Each row was made from one path, in order. Every step used is in the known rows, and no mark comes twice. Write each row's path.
In the rows, zero is written as 128.
Known rows
bavobu/deda/lefidil/suza: [134 129 131 173 104 124  97 162 148 179  75 160 182 153 140 140 152  85
 160 100 111 142 142 133 180 133 206]
nisoz/nupu/suza/boso: [ 96 180 169  98 111 115 113  98  58  99 132  93  91  78 132 146  60 100
 130 107 150 151 147 192 151 155 167]
delamub/suza/lefidil/deda/bavobu: [117 151  98 121  80 156 158  50  79 124 164 111 148 114 159 132  58 137
 131 187 133 186 150 162 159 108 165]
lefidil/suza/nupu/nisoz/bavobu/deda: [ 50 150 177  85 117 132  88 163 139 116  55 168 166  95 178 101  99  88
 128  79 173 130 178 203 172 110 171]
boso/suza: [110 136 122 131  83 150 116 158  96 148 141 131 153 120 143 131 117 124
 106 131 145 134 118 153 129 127 166]
nisoz/nupu/suza: [104 165 160  94  98 135 126 116  89  93 139 116 105 105 113 135  54  89
 103 134 153 181 133 196 162 138 142]
ruba/suza/delamub: [ 80  76 139 120  99 139 152  81 124  98 140  95 132 110 172 102 124 131
  86  76 152  99 119 156 172 123 183]
delamub/suza/nupu: [ 79 133 102  74  92 118 131 114 131  78 134 147 113 105 185  65  96 113
 122 122 152 159 120 180 141 126 133]
nisoz/ruba/suza/lefidil: [ 88  79 163 163  68 141 177  66 127 168 152  71  96 132  84  84 127 151
 128 127 124 143 152 171  97  81 188]
nupu/nisoz/bavobu/deda: [ 74 136 154 155 165 172  95 168 128 145  97 138 157 118 132 141 125 132
 139  96 124 115 159 185 168 130 158]
nisoz/nupu: [101 154 134  91 125 113 108 124 121 137 123 106 105  97 129 129  70  92
 115 121 134 151 140 172 132 126 129]
nisoz/bavobu: [ 91 105 154 117 146 136 111 124 124 103 117  88 131 124  92 131 113 137
 141 119 134 108 122 158 116 140 129]
delamub/suza: [ 91 122 121 122 105 141 145 125 125 100 139 127 122 132 144  97 136 143
 130 131 151 152 120 164 150 126 147]
nupu/nisoz/ruba/suza/delamub: [ 59  76 191 171  99 175 161  90 123 130 137 109 124 121 155  84 124 178
 125  95 155 122 155 199 171  88 217]
lefidil/suza/nupu/nisoz: [103 167 172  66  83 118 118 139 132 112  91 180 167 107 193  95 117 104
 118  99 187 145 161 194 147  85 154]
suza/nupu: [116 141 107  77 113  97 107 117 140 106 125 150 121 103 162 102  87  98
 116 121 135 137 123 146 118 132 118]
suza/lefidil/deda: [143 153  78 140 105 128 144  42 116 178 146 106 121 116 134 141  85 123
 138 155 107 141 166 106 136 103 134]
ruba/suza/nupu: [107 107 132  62  79  91 129 110 136  98 126 128 130  95 178  82 104 104
  78  93 166 133 109 181 134 115 155]
suza/lefidil: [114 132 117 137 106 134 151  83 120 147 157 104 124 126 105 121 118 123
 133 126 113 128 145 130 108 106 136]
lefidil/suza/delamub: [ 84 110 157 111  99 137 137  99 115 105 107 139 138 111 164 110 130 114
 128  91 161 114 156 124 168 119 169]
bavobu/deda: [101 126 104 155 146 134 114 157 132 156 110 158 122 118 148 128 132 104
 123 116 103 125 150 108 158 140 140]
nupu/suza: [132 135 161 132 102 142 142 120 102  88 139 142 129 134 114 137 114 122
 119 140 146 154 117 154 151 142 145]
boso/suza/delamub: [ 70 115 113 138  81 167 117 116  93 119 154 126 156 101 175 125  98 131
 106 104 141 108 131 147 154 141 187]
lefidil/suza/nupu: [109 139 152  57  77  93 118 119 139 108  88 163 140 108 175  94 107  85
 122 111 176 147 147 150 126 107 140]
lefidil/suza: [118 127 170 110  98 125 132 135 121 130  88 141 145 134 131 120 147 115
 132 117 161 135 151 133 134 108 159]

Write each row's path
[117 102 145 149  96 139 118  90 137 126 110 125 183 142 147 130 131 105
 164  89 133 117 128 143 178 133 207]  deda/lefidil/suza/delamub
[152 127 153 143  90 120 120 135 139 151  99 132 189 160 115 140 154 105
 167 113 134 146 123 150 146 113 194]  deda/lefidil/suza
[165 149 111 113 124 134 123  99  96 128 123 129 161 112 162 173  52 122
 121 187 132 160 137 117 156 132 135]  lefidil/deda/bavobu
[114 164 130  92 116 126 114 125 134 113 126 171 149 106 186 105  99 117
 123 111 154 139 147 182 145 103 129]  suza/nupu/nisoz
[ 89  78 156 101  77 102 143 105 141 116 124 120  97 109 148  62  97 125
 112 123 157 150 134 175 105 106 172]  nisoz/ruba/suza/nupu
[154 165 129 126  73 160 154  41  61 105 170 122 156 120 122 174  38 120
 109 196 131 188 151 152 167 124 160]  nupu/suza/lefidil/deda/bavobu
[101  97 141 120  72 129 166  71 121 147 151  79 128 127 121 103 138 130
  93  97 142 128 132 170 123  90 170]  ruba/suza/lefidil
[101 143 187  95  97 124  85 127 147 103  85 135 216 134 135 115 106 100
 170  96 169 140 127 235 151 114 196]  deda/lefidil/suza/nupu/nisoz/bavobu
[ 79 128 114 132  86 152 163  78 117 120 166 108 115 136 125  85 130 142
 139 128 129 153 138 169 128  98 154]  delamub/suza/lefidil
[ 36 156 130 110 104 156  61 182 114 128 108 163 176  86 183 116  77 103
 109  94 149 127 150 229 155 134 178]  boso/suza/nupu/nisoz/bavobu/deda
[102  99 198 167  97 158 155 132 134 154 124 116 131 140 124  94 154 166
 121 118 160 146 149 202 143  79 205]  nupu/nisoz/ruba/suza
[105 132 150  73  90 116 133 122 134 107 119 148 157 101 198  88 112 119
  80  84 180 137 126 220 158  91 167]  ruba/suza/nupu/nisoz
[ 82 103 186 178  72 166 181  85 123 174 149  94 118 136 104  89 140 161
 127 112 136 147 173 204 118  55 205]  nupu/nisoz/ruba/suza/lefidil
[ 96 141 155 130 112 128 117 126 143 127 126 162 117 114 151  84  90 138
 153 138 139 161 159 186 121  93 157]  suza/nupu/nisoz/ruba
[115 143 147 142  77 147 161  72  96 108 166 123 116 136  87 126 111 121
 119 134 127 154 136 156 136 120 154]  nupu/suza/lefidil
[113 146 174 108 111 107 124 123  95 134  85 116 123 100 144 131 144 113
 152  87 170 103 164 131 129 123 181]  lefidil/suza/boso
[102 107 122 184 152 138  75 154 149 147 100 109 172 137  99 153 120 106
 173 106  80 119 114 154 162 166 173]  nisoz/bavobu/deda/lefidil
[145 136 169 145  99 103 108 117 110 152  89 111 168 130 131 150 147 110
 191  86 142 114 133 144 140 135 211]  deda/lefidil/suza/boso
[ 92 136 175 134 150 160 113 137 126 111 119 108 162 130 113 137 127 157
 143 110 150 115 133 196 143 117 143]  nupu/nisoz/bavobu
[ 98 146 108  81  66 117  95 145 109 119 138 152 155  92 182 101  73 100
 101 127 153 139 125 173 112 131 156]  boso/suza/nupu
[103  71 174 155  87 137 157 118 133 143 123  95 104 131 107  86 142 157
 124 127 139 139 133 164 122 102 193]  nisoz/ruba/suza
[121 189 114 111  79 135 138  30  78 146 157  96  96  91 115 150  15  85
 107 164 130 196 172 172 163 113 149]  nisoz/nupu/suza/lefidil/deda
